Known rows, with every way that one mark hangs from another
(lole lipeg (livode bavos)): [ 30   1  -2   2  11  12  14   7 -19   9   1  20  -9   4   7  32 -32  16
  -2  -1  -8 -11 -20  20]
(rogoz naviz): [  9   2   2 -31  -5   9 -33  -2   4   0   3   6   5   2  -2  -2  13  41
  -7   5   4 -18  -1 -24]
(livode (bavos (bofek lole) lipeg (tuser zifi))): [-40  11   0  27 -11   0  -5   0  -5  22  23  41   0 -18   3   1   9 -15
  22  -2   2  33  18  41]
(lole (lipeg (bavos bofek tuser)) livode): [ 10 -16  -6 -26   8   0  34   6 -20  -6 -11  16  -6   9  -9  21 -37  21
   8  -5  -8   3 -17  36]
(zifi lipeg): [ -2  -8   2 -26  -1  12 -38   4  11  -5   3   6   1  -9  11 -15  13  12
  -6   5  11   1   1  -9]
(bofek (lole lipeg (livode (bavos tuser)))): [ 33   1   2  -6   8  -3  11  -1 -27  10  12  33 -14   8  -8  15 -31   6
  -2  -3 -14   4 -10  28]
(naviz (bofek (lole lipeg)) fime): [ 39   2  -3  30   4  -4  12 -24  10 -22  -4 -24  -7   2  13  -6   7  -5
   0 -11  17  -5 -14 -37]
(lole (lipeg (bavos tuser)) livode): [ 35 -15  -3 -28  14   0  36  11 -20  -6  -8  37  -7  14  -9  17 -35  21
   0  -4  -9  -8 -20  17]
(tuser lole (zifi bofek livode)): [-37   8   2  12  -6  -1  13   0  29   6 -25 -40   4  -7 -10 -13  21 -19
   1  21   6  -6  15   9]
(naviz (bofek (lole lipeg (livode (bavos tuser)))) fime): [ 45  -3  -1  24   7  -6  26 -11   0 -12   5  -6  -9   6   8  19 -12  -7
   3 -15   4   3 -13 -15]
(rogoz (naviz (bofek (lole livode)) fime)): [ 47   0   1  -2  -5  -6  -5 -21   8 -19   3 -39   5  14  -7   5  17  21
  -9 -12   5 -21 -10 -72]
(zifi lipeg (livode bavos)): [  7 -21  10 -11   0  19 -31  18  15  13  12 -29   7 -15  18  -8  -2   1
 -12   5   7   8  13  -5]
(zifi bofek (lipeg (bavos tuser) (lole livode))): [  3 -14   1 -42  -1 -10 -16   3  -5  -5  -1 -24   0  10  -1  -3  -3   0
 -26 -10  -2  -6   3 -26]
(rogoz (naviz (bofek (lole (lipeg (bavos tuser)))) fime)): [ 51  -9   1   2  -2  -9   6 -16  13 -19   5 -14  -1   5  -3   4  13  22
  -5 -17  12  -7 -14 -63]
(rogoz (naviz (bofek (lole (lipeg bavos) livode)) fime)): [ 70  -8  -1   6   1  -9  20 -20   2 -21   0 -39   0  14  -8  17   6  25
 -11 -19   3 -25 -26 -81]
(bofek (lole lipeg (livode (bavos (tuser zifi))))): [ 27   5  -2  19   5  -3  20   4  -8  13  12  47 -14   5 -12  14 -14  -2
   6   0 -21   5 -10  40]
(livode (bavos (bofek lole) tuser)): [-35   1   4 -16  -9   1 -23  -1 -19  10  17  13   0 -11   5   5 -13  -1
   8   4  -2  27  21  58]
(rogoz (naviz bofek fime)): [ 25  -2  -1  -2  -6   6 -17 -13  25 -18  -1 -30   8   2  11   4  28  27
  -3  -7  19 -18  -6 -65]
(naviz bofek): [-11  -4   1  -4  -1  19  -3  -3   5 -14 -11  -5   2   4  15 -11   2  -2
   3   0  16 -13   7   0]
(tuser (bavos bofek lipeg) (lole livode)): [-58  20  -4  22  -1  -2  22   3 -23   3 -13  -5   7  -7  -5  11  -5 -24
  18   6  -3   0  -5   1]
(futi fime): [ -3   7   0  -5  12   1 -14   5 -15  -1   3  18   8   0   6 -13  -7  -3
  -2  14  22  -2  18 -12]
(naviz fime): [ 11   3  -2 -14   4  -7 -11  -5   5 -14   2   1   8  -3  15   1  14  17
  -1   5  11  -4  -3 -19]
(bavos lipeg tuser): [-11   4   1 -16   3   7  -4   4  -6   8   8  64   2  -1   5 -18  -3   9
  13   0  18  11  10  -2]
(bavos bofek (lipeg (lole livode)) (tuser zifi)): [-36  14  -8  18  -5 -10  -6   4  13  11   2  49   6  -1  -7 -18  11  -9
  15  -5 -14  21   9  40]
(zifi (livode bavos)): [  2 -12   8 -11   2  15 -11  16  -4  14   7 -17   9  -5  14  -4 -15   5
  -7   9   1  -1  16  17]

Rows
[  2  -4   4 -21   1  -2 -49  15   7   6  16  24   2  -4   9  -5   3  -2
 -18  -2 -15   7   6  13] | (zifi (lipeg (lole (livode (bavos tuser)))))
[-39  10   8 -19  -1   1 -20  13   0   7   6  40   3 -17   7   9  -2  -6
   2  16   2  11  17  47] | (livode (bavos (tuser lole)))
[-48  21  -2  10  -8  -4   5  -5  20  -1 -21 -10  -2 -10  -6   0  30 -15
   5  19   7  -9   7  15] | (tuser lole (zifi bofek))
[-10  17   4  15   0   2 -34   5 -14  17  21  34   8 -12  22  -3   4  -5
 -11  -5   1   1  10  -5] | (livode (bavos (lipeg lole)))
[ 13  -2   2 -31   8 -15  -9   8 -25 -11  -1  12  12  15  -3  -3  -8   4
 -26  -2 -26 -20  -3   2] | (lipeg bavos (lole livode))
[-19  -3  -1 -33  -4  -8  -2  -9 -22  -2   0  10  -2  10 -17  -7 -19   8
   9   3  -8  18  10  51] | (bavos (bofek (lole livode)) tuser)
[ 54  -1  -4  24   8  -7  28 -21   1 -22  -7 -27  -7  13   3   7  -5  -1
  -1 -13   6 -11 -21 -38] | (naviz (bofek (lole lipeg livode)) fime)
[ 14  -4   3 -21  -6   4 -13 -12 -19   6  11 -51  -9   4   1  13  -9  -2
 -18  -6   7  -5   1 -27] | (zifi (bofek (lole (livode bavos))) lipeg)
[ 25  -4  -2  -7  11  10  16  14 -14  11   4  43 -11   4   3  29 -36  16
   4  -1  -9   0 -13  37] | (lole lipeg (livode (bavos tuser)))
[ 53 -12  -2   7   9 -14  43 -13  -6 -24  -4 -11  -5  15  -2  10 -10  -3
   0 -17   4  -4 -18 -32] | (naviz (bofek (lole (lipeg (bavos tuser)) livode)) fime)
[ -5   4  -3   1  -3   1  -9 -20 -15  -2  -5 -10  -9  -3  -2  -6 -12  10
   5   1   2  11  -5  32] | (bavos (bofek (lole lipeg)))
[-33  11  -7  61  -3   4  20  12   7  22   1 -24   5   2  11 -22  19 -36
   4  -2  -3  -6  11 -35] | (tuser (bavos (lipeg lole)) (zifi bofek livode))
[  4   1   2 -14   5   7  10  12 -23  15  15  47   2   2   4  17 -22   6
   6  -3   1   2   3  10] | (lole (livode (bavos lipeg tuser)))
[-33  20  -4   9  -3  -7  31  -1  11   9 -14  33  -3   0 -17   1  12 -16
  17   7   9   3   5   0] | (bavos lipeg (tuser (lole livode) (zifi bofek)))
[-41  14  -7  24   4  -1  27   5 -16  -2 -23 -12  -6  -5  -5  22 -17 -15
  16   9 -13  -3 -19  28] | (tuser (bavos bofek) (lole lipeg livode))
[-18  -4   2 -18  -4  -1 -50   9   8   5  12   6   3  -8   8  -2   0  -1
 -12  -4 -14  17   9  31] | (zifi (lipeg (lole (livode (bavos bofek tuser)))))
[  1 -11   4 -14  -4   5 -38  -1  20   5  -6 -71   4   0  10 -32   7  -3
 -29  -2   8  -2  15 -38] | (zifi bofek (lipeg lole) livode)
[ 17   0   5  -6 -10   9 -24 -17   5  -9   2 -21   1   8  -5 -14  17  19
  -8  -6   8 -19   4 -40] | (rogoz (naviz (bofek lole)))
[ 28 -13   2   7   6  -8  26   6   2   4   1  20  -6   4 -15 -19  -6  -2
   1   1 -11   8  -2  20] | (bofek (lole (lipeg (bavos (tuser (zifi livode))))))
[ 13 -16   7 -20  -6   7 -16 -12   3   6  -2 -81  -4   4  -2 -27  -2  -1
 -19   0  17   2  13 -45] | (zifi (bofek lole) lipeg livode)
[-16   3  -8  29  -6   3  18   3  -2   6   5 -32  -9   6  -4   4  20 -29
   5  -1 -10  -8  -5 -28] | (tuser bavos (zifi (bofek (lole livode)) lipeg))
[ -4   5  -1  18  -2   0 -36  16  27   9  13  21   4 -10   7  -2  27 -12
 -10   2 -24  -1   0  19] | (tuser (zifi (lipeg (lole (livode bavos)))))
[-53 -11   4 -13  -6 -10  14  14  18  -3 -16   0  13 -13 -14 -11   8 -13
  13  15  -6  19  17  56] | (lipeg (bavos bofek (tuser lole (zifi livode))))
[ 35   2   2   4  -8  -5 -20 -23  15 -19   5 -35   6   5   2  -6  28  19
  -8  -9  13 -15  -3 -69] | (rogoz (naviz (bofek lole) fime))
[-71  19  -2  19 -10  -7   0  -1  24   7  -9  47   4 -22  -9 -15  25 -15
  30  11  11  29  14  43] | (bavos bofek lipeg (tuser lole zifi))
[  8 -20   4   2  -7  -1   9  -1  15   3   0 -61   1  -1  -8 -18  19 -14
 -11   0   4  -1   9 -30] | (tuser (zifi (bofek lole) (lipeg bavos) livode))
[-37  15   0   2   6  -4  17  14 -20  -4 -13   7   5   3  -5  10  -4 -21
   5  16 -15 -17  -5   7] | (tuser bavos (lole livode))
[-51  19 -12  55   1  -2  38  11   8   2 -23   5  -6  -9 -10  20   7 -27
  27  13 -22  -1 -19  41] | (tuser (bavos bofek) (lole lipeg livode) zifi)
[ -6 -21  -4   5   3   4  30  13  14   4 -10   6  -1  -6  -4  -3 -11   7
  15   2  -3  17  -3  41] | (lole (lipeg (bavos bofek (tuser (zifi livode)))))
